Each row comes from the steps of one path. Every step used is in the known rows, and no mark comes twice. Write the path behind each row, first mark first.
Known rows
Q-X-C: |  -9.0 | -17.9 |   8.2 |  -3.6 |  58.1 |  14.3 |  27.5 | -51.5 |  -2.8 | -50.7 |  -2.6 |  21.7 |  -2.1 |  78.1 |  11.5 |  -2.6 |   7.1 |   1.5 |  54.3 |   7.2 |
X-C-J-V: |  -5.8 | -37.1 |  31.2 |  -3.1 |  45.6 |  17.1 |  15.3 | -54.5 |  42.5 | -48.2 | -22.8 |  11.8 | -24.5 |  19.2 |  -8.6 | -27.3 |  10.9 |  -2.9 |  70.7 |   4.0 |
J-Q-X-K: |  -0.1 |  -2.7 | -11.9 | -11.5 |  63.4 |  -9.4 |  45.2 | -18.6 |   1.8 | -11.5 | -16.0 |   8.1 | -21.4 |  42.6 | -17.0 |  -4.4 |   7.3 |  -0.8 |  38.4 | -14.0 |
K-X-C: |   1.9 | -28.3 |  31.9 |  24.3 |  52.7 |   7.0 |  10.3 | -36.5 |  12.5 | -44.9 | -11.2 |   6.4 |  -7.4 |  -4.3 |  -9.3 | -20.5 |  13.8 | -14.7 |  66.2 |  -1.9 |
C-X: |  -4.2 | -10.6 |   2.3 |   1.6 |  36.6 |   2.7 |  46.1 | -30.9 |   5.9 | -26.1 | -24.6 |  17.2 | -15.2 |  26.3 |  16.4 |  -3.6 |   1.8 |   9.2 |  45.6 |  -8.4 |
J-V-E-C-X: | -23.1 | -22.8 |  -2.0 | -14.6 |  39.6 | -13.2 |  14.2 | -54.6 |  32.7 |   4.0 | -29.4 |   3.5 | -29.1 |  15.1 |  27.5 | -10.5 |   8.1 |   4.3 |  46.5 |  -3.3 |
Q-X-C-J-V-E: | -11.3 | -29.7 |  11.3 |  -3.1 |  53.4 |  26.7 |  29.7 | -72.4 |  18.1 | -49.0 |  -2.2 |  22.2 | -17.7 |  83.3 |  10.6 | -10.7 |  10.6 |   6.5 |  55.1 |  22.3 |
K-J-Q-X-C: |  -2.2 | -11.0 |   1.7 |   5.2 |  61.8 |   1.0 |  29.4 | -29.5 |  34.6 | -51.0 | -14.3 |  14.8 | -24.3 |  50.4 | -31.4 | -14.9 |  23.3 | -16.3 |  64.1 | -10.0 |
K-J-V-X: | -17.2 | -17.2 |  35.0 |  13.8 |  38.9 |  -1.5 |  11.8 | -40.9 |  52.8 | -31.9 |  -9.8 |   1.4 | -17.6 |  -5.4 | -27.2 | -35.3 |  18.3 |  -2.8 |  52.4 | -12.3 |
J-Q-X: | -11.0 |   1.3 | -17.4 | -14.4 |  65.6 | -11.2 |  35.7 | -13.0 |   3.5 | -11.4 |  -8.6 |   8.7 | -13.1 |  52.2 |  -2.4 |  -2.3 |   6.4 | -10.0 |  40.1 | -16.6 |
E-V: | -14.7 | -14.1 |   6.5 | -18.9 |  48.9 | -34.6 |  16.7 | -12.6 |  34.4 | -11.9 | -26.8 |   0.7 | -13.9 |  -5.4 |  -7.7 | -12.5 |  -2.7 |  18.1 |  33.7 | -18.6 |
K-J-V-E: | -10.7 | -24.7 |  21.8 |   9.4 |  35.5 |  -2.7 |  13.4 | -40.6 |  62.7 | -25.3 | -21.4 |   5.7 | -29.1 |   8.9 | -15.6 | -21.9 |  26.8 |  -8.0 |  55.7 | -12.7 |
V-X: | -16.1 | -25.6 |  36.6 |   0.5 |  31.5 | -28.8 |  24.8 | -15.1 |   9.0 |  -4.4 |  -0.5 |  -7.9 |  -0.5 |  24.7 |  -0.4 | -17.4 |   8.6 |   8.6 |  30.9 | -10.0 |
X-K-J-V-E-C: |  10.2 | -33.3 |  26.3 |   3.5 |  35.2 |  -8.0 |  37.5 | -36.0 |  39.1 | -23.4 | -37.8 |   6.6 | -40.6 |  -2.5 | -36.5 | -15.1 |  19.9 |  13.3 |  53.8 |  -0.3 |
X-K-J-V: |  11.4 | -24.7 |  35.7 |  10.5 |  34.9 |   2.0 |  36.7 | -32.7 |  41.6 | -28.9 | -33.2 |   6.8 | -32.4 | -23.5 | -46.1 | -23.7 |  17.1 |  12.6 |  50.6 | -11.0 |
Q-X-K: |   2.3 | -15.9 |  14.5 |  -1.3 |  47.0 |   9.4 |  49.5 | -33.9 |  -8.0 | -31.2 |  -6.6 |  19.0 |  -9.0 |  52.6 |  -7.1 |   1.2 |   4.4 |  19.4 |  36.0 |   7.3 |
X-K-J-Q: |  19.4 | -22.8 |  22.1 |   6.2 |  42.0 | -10.9 |  47.5 | -12.4 |  32.7 | -26.4 | -35.1 |   5.8 | -36.9 |  -2.8 | -53.0 | -15.2 |  20.9 |   4.9 |  51.1 | -15.1 |
C-J-V: | -14.5 | -28.7 |  34.4 |  -4.1 |  33.2 |  16.5 |  28.2 | -26.7 |  45.2 | -22.9 | -10.8 |   9.2 | -21.9 |   0.7 | -11.1 | -23.7 |   4.1 |   7.0 |  50.2 |   4.8 |
V-E: |  -3.0 | -41.4 |  10.4 |  -8.0 |  24.7 | -31.7 |  27.0 | -14.5 |  28.4 |   9.4 | -24.3 |   1.2 | -24.7 |  54.2 |  23.0 |   9.4 |  26.1 |  -2.9 |  37.4 | -10.8 |
K-X-Q: |   3.9 | -25.7 |  22.9 |  23.8 |  61.3 | -11.1 |   8.9 |  -9.5 |  -3.3 | -31.2 |   4.5 |   1.0 | -10.6 |  -5.9 | -29.0 | -23.0 |   8.3 | -18.5 |  56.0 |  -6.3 |
E-V-J: | -14.4 | -21.4 |  11.8 | -12.4 |  43.1 | -38.6 |  15.8 |  -6.6 |  45.6 | -19.3 | -38.8 |  -4.7 | -18.9 |  25.0 |  -8.7 | -24.0 |   6.5 |  17.3 |  36.9 | -11.6 |

Which path is each row?
|  -9.3 | -25.9 |   6.5 |   5.2 |  48.0 |  -6.4 |  16.3 | -48.9 |  46.5 | -34.6 | -21.9 |   9.6 | -38.1 |  23.6 | -19.2 | -22.4 |  20.8 |  -7.2 |  63.9 |  -0.7 |	K-J-V-E-C-X-Q
| -14.4 | -14.7 |  -5.3 | -16.4 |  62.0 | -31.9 |  17.3 | -27.8 |  42.1 | -28.9 | -38.1 |  -2.1 | -25.6 |  47.9 | -12.9 | -28.4 |   7.3 |  11.5 |  42.9 |  -7.7 |	E-V-J-Q-X-C
|  -6.5 | -21.4 |   8.8 |  -9.8 |  50.0 |  10.3 |  49.3 | -11.7 |  22.7 | -28.2 |  -3.0 |  15.1 | -24.2 |  55.0 | -15.9 |  -8.2 |   6.8 |   1.0 |  47.8 |   9.8 |	C-J-Q-X
|   1.0 | -20.6 |  14.3 |   6.6 |  45.7 |  15.5 |  44.9 | -57.3 |  17.2 | -35.2 |  -9.4 |  18.3 | -23.2 |  52.7 | -15.9 |  -8.4 |  14.9 |  17.1 |  40.9 |  12.0 |	Q-X-K-J-V-E
| -11.2 | -34.5 |  45.7 |   0.9 |  29.7 |  12.3 |  35.2 | -39.7 |  42.6 | -19.6 |  -7.3 |   2.3 | -26.0 |  -2.6 | -23.3 | -33.6 |   4.4 |  19.1 |  42.5 |  12.0 |	C-J-V-X-K
| -20.2 | -23.7 |  12.7 |  -7.5 |  33.6 | -12.8 |   6.3 | -47.1 |  46.0 |  11.3 | -23.5 |  -2.6 | -23.6 |   2.2 |  18.6 | -17.6 |  14.4 |  -1.4 |  38.8 | -17.3 |	J-V-E
|  -4.4 | -45.1 |  28.1 |  -3.6 |  42.2 |  12.8 |  16.2 | -60.8 |  47.6 | -40.6 | -25.2 |  10.1 | -31.2 |  33.8 |  -2.6 | -23.8 |  16.8 |  -2.9 |  68.3 |   7.7 |	X-C-J-V-E
|  -8.6 | -23.0 |  26.2 |  -5.7 |  44.4 | -36.8 |  26.8 | -33.5 |  39.1 | -16.4 | -22.0 |  -7.3 | -23.2 |  -7.7 | -36.1 | -29.6 |   2.9 |  32.8 |  28.2 |  -6.0 |	E-V-X-K-J
| -10.1 | -41.9 |  44.7 |   3.3 |  36.9 |  -9.4 |  25.1 | -42.1 |  21.8 | -32.6 |  -3.0 |  -2.0 | -12.7 |  41.7 |  -9.8 | -27.6 |  12.3 |   7.9 |  50.1 |   7.8 |	V-X-C-J
| -20.1 | -35.8 |  14.7 | -22.6 |  51.9 | -18.5 |  22.7 | -15.2 |   6.4 | -25.5 |  -9.3 |   6.1 | -23.3 |  32.2 |  -8.4 | -11.3 |  -4.0 |   6.6 |  61.7 |  21.8 |	E-C-J-V-X-Q
| -18.4 | -23.4 |  19.1 | -13.0 |  52.2 | -37.0 |  11.1 | -43.2 |  34.2 | -19.8 | -19.5 |  -7.2 | -14.8 |   9.7 | -12.2 | -28.9 |  -0.1 |  22.3 |  35.8 |  -8.7 |	E-V-X-C
|  -7.0 | -19.3 |   2.1 |  -2.6 |  52.5 | -14.5 |  27.9 | -13.0 |  24.5 | -32.5 | -31.8 |   1.3 | -20.1 |  89.4 |  -2.3 | -22.0 |  22.3 | -11.0 |  53.3 |  -5.3 |	V-J-Q-X-C
|  -6.7 | -47.8 |  -4.3 | -23.8 |  36.4 | -34.5 |  36.5 |  -8.7 |  22.2 |   2.4 | -26.7 |   5.1 | -38.6 |  75.0 |  17.4 |  15.6 |  20.5 |  -0.9 |  51.0 |  13.8 |	V-E-C-J-Q
|  -2.0 | -22.2 |  -4.0 | -19.0 |  45.3 | -16.5 |  50.1 | -17.3 | -14.3 | -27.3 | -36.2 |  17.7 | -24.1 |  33.4 |   7.8 |  10.8 |  -3.9 |  18.0 |  58.4 |  12.5 |	E-C-X-K
|  13.9 | -12.4 |   3.5 |  10.1 |  41.0 |   7.7 |  62.7 | -41.3 |  19.2 | -36.2 | -37.1 |  17.3 | -37.2 |  13.6 | -24.0 | -13.8 |  10.7 |  15.3 |  50.4 |  -4.8 |	C-X-K-J-Q
| -19.9 | -31.0 |  13.2 | -25.2 |  45.0 |  -9.3 |  27.9 |  -9.6 |  14.4 | -25.1 | -18.7 |  12.2 | -20.2 |  25.7 |   3.7 |  -0.9 |  -3.2 |   7.2 |  63.5 |  18.4 |	E-C-J-V
|  -1.3 | -18.5 |   5.5 |  -1.1 |  47.0 | -16.7 |  39.0 |  -4.5 |  21.8 | -22.6 | -33.8 |  -0.2 | -23.2 |  77.6 | -12.1 | -19.8 |  20.8 |  -2.2 |  44.5 |  -5.6 |	V-J-Q-X-K
|   4.9 | -16.9 |  18.2 |   7.3 |  47.6 |  15.5 |  50.6 | -38.1 |   5.0 | -45.7 |  -6.7 |  21.9 | -14.6 |  53.6 | -22.2 |  -3.8 |  11.2 |  16.8 |  43.6 |  10.4 |	Q-X-K-J
|   2.3 | -35.7 |  17.7 |  -7.4 |  52.9 |   4.6 |  26.7 | -34.2 |  33.7 | -45.3 | -24.6 |  10.8 | -28.9 |  39.9 | -15.5 | -18.2 |  14.9 | -10.2 |  71.2 |  -0.9 |	X-C-J-Q
|   0.3 | -42.7 |  -6.5 | -16.1 |  31.8 | -30.9 |  45.0 | -28.9 |   8.7 |  -1.2 | -37.3 |   9.4 | -38.3 |  67.1 |  24.9 |  17.5 |  17.3 |  11.7 |  47.5 |  12.6 |	V-E-C-X-K
| -20.0 | -25.7 |  -6.0 | -14.8 |  47.9 | -18.5 |   9.7 | -54.1 |  26.6 |   0.8 | -24.7 |   1.9 | -32.9 |  19.2 |  16.5 | -15.4 |   6.9 |   0.1 |  49.3 |  -3.2 |	J-V-E-C-X-Q
|   9.7 | -20.9 |   9.7 |  12.6 |  32.4 |  11.4 |  54.7 | -61.9 |  30.0 | -30.4 | -37.9 |  16.2 | -41.1 |  11.4 | -13.1 | -16.8 |  13.7 |  20.3 |  47.8 |   1.5 |	C-X-K-J-V-E
| -29.1 | -13.1 |  30.6 |  -1.5 |  38.5 | -10.8 |   5.1 | -47.5 |  32.5 |   1.7 |  -6.9 |  -8.9 |  -6.8 | -19.6 |   2.5 | -36.3 |   2.1 |   6.5 |  34.3 | -17.3 |	J-V-X
|  14.0 | -17.2 |  13.4 |  13.1 |  34.3 |  10.7 |  61.2 | -43.2 |  17.8 | -41.0 | -35.5 |  19.7 | -32.4 |  13.1 | -19.9 | -11.8 |   9.8 |  19.9 |  50.4 |  -0.1 |	C-X-K-J
| -17.2 | -24.6 |  14.4 | -15.4 |  56.7 | -33.1 |  17.7 | -43.1 |  41.2 | -21.1 | -18.2 |  -7.1 | -23.8 |  13.6 | -21.9 | -33.1 |   0.3 |  20.8 |  37.7 |  -3.6 |	E-V-X-C-J-Q
|   3.9 | -31.6 |  29.4 |  22.7 |  56.4 |  14.8 |  19.7 | -36.5 |  21.8 | -48.5 |  -9.7 |   7.6 | -19.0 |   3.7 | -21.4 | -25.5 |  14.4 | -14.6 |  69.6 |   8.1 |	K-X-C-J-Q
| -13.9 | -19.8 |  31.2 |  13.7 |  47.0 |  -6.7 |   7.2 | -40.3 |  47.9 | -35.0 |  -5.0 |  -0.1 | -21.4 |  -1.4 | -37.7 | -39.8 |  17.5 |  -6.9 |  54.9 | -11.9 |	K-J-V-X-Q
|  -1.6 | -47.2 |  -4.8 | -21.6 |  39.8 | -24.3 |  47.3 | -22.3 |  14.6 |  -4.4 | -25.1 |   9.6 | -42.1 |  85.4 |  10.7 |  15.7 |  19.2 |   8.6 |  48.1 |  23.8 |	V-E-C-J-Q-X-K
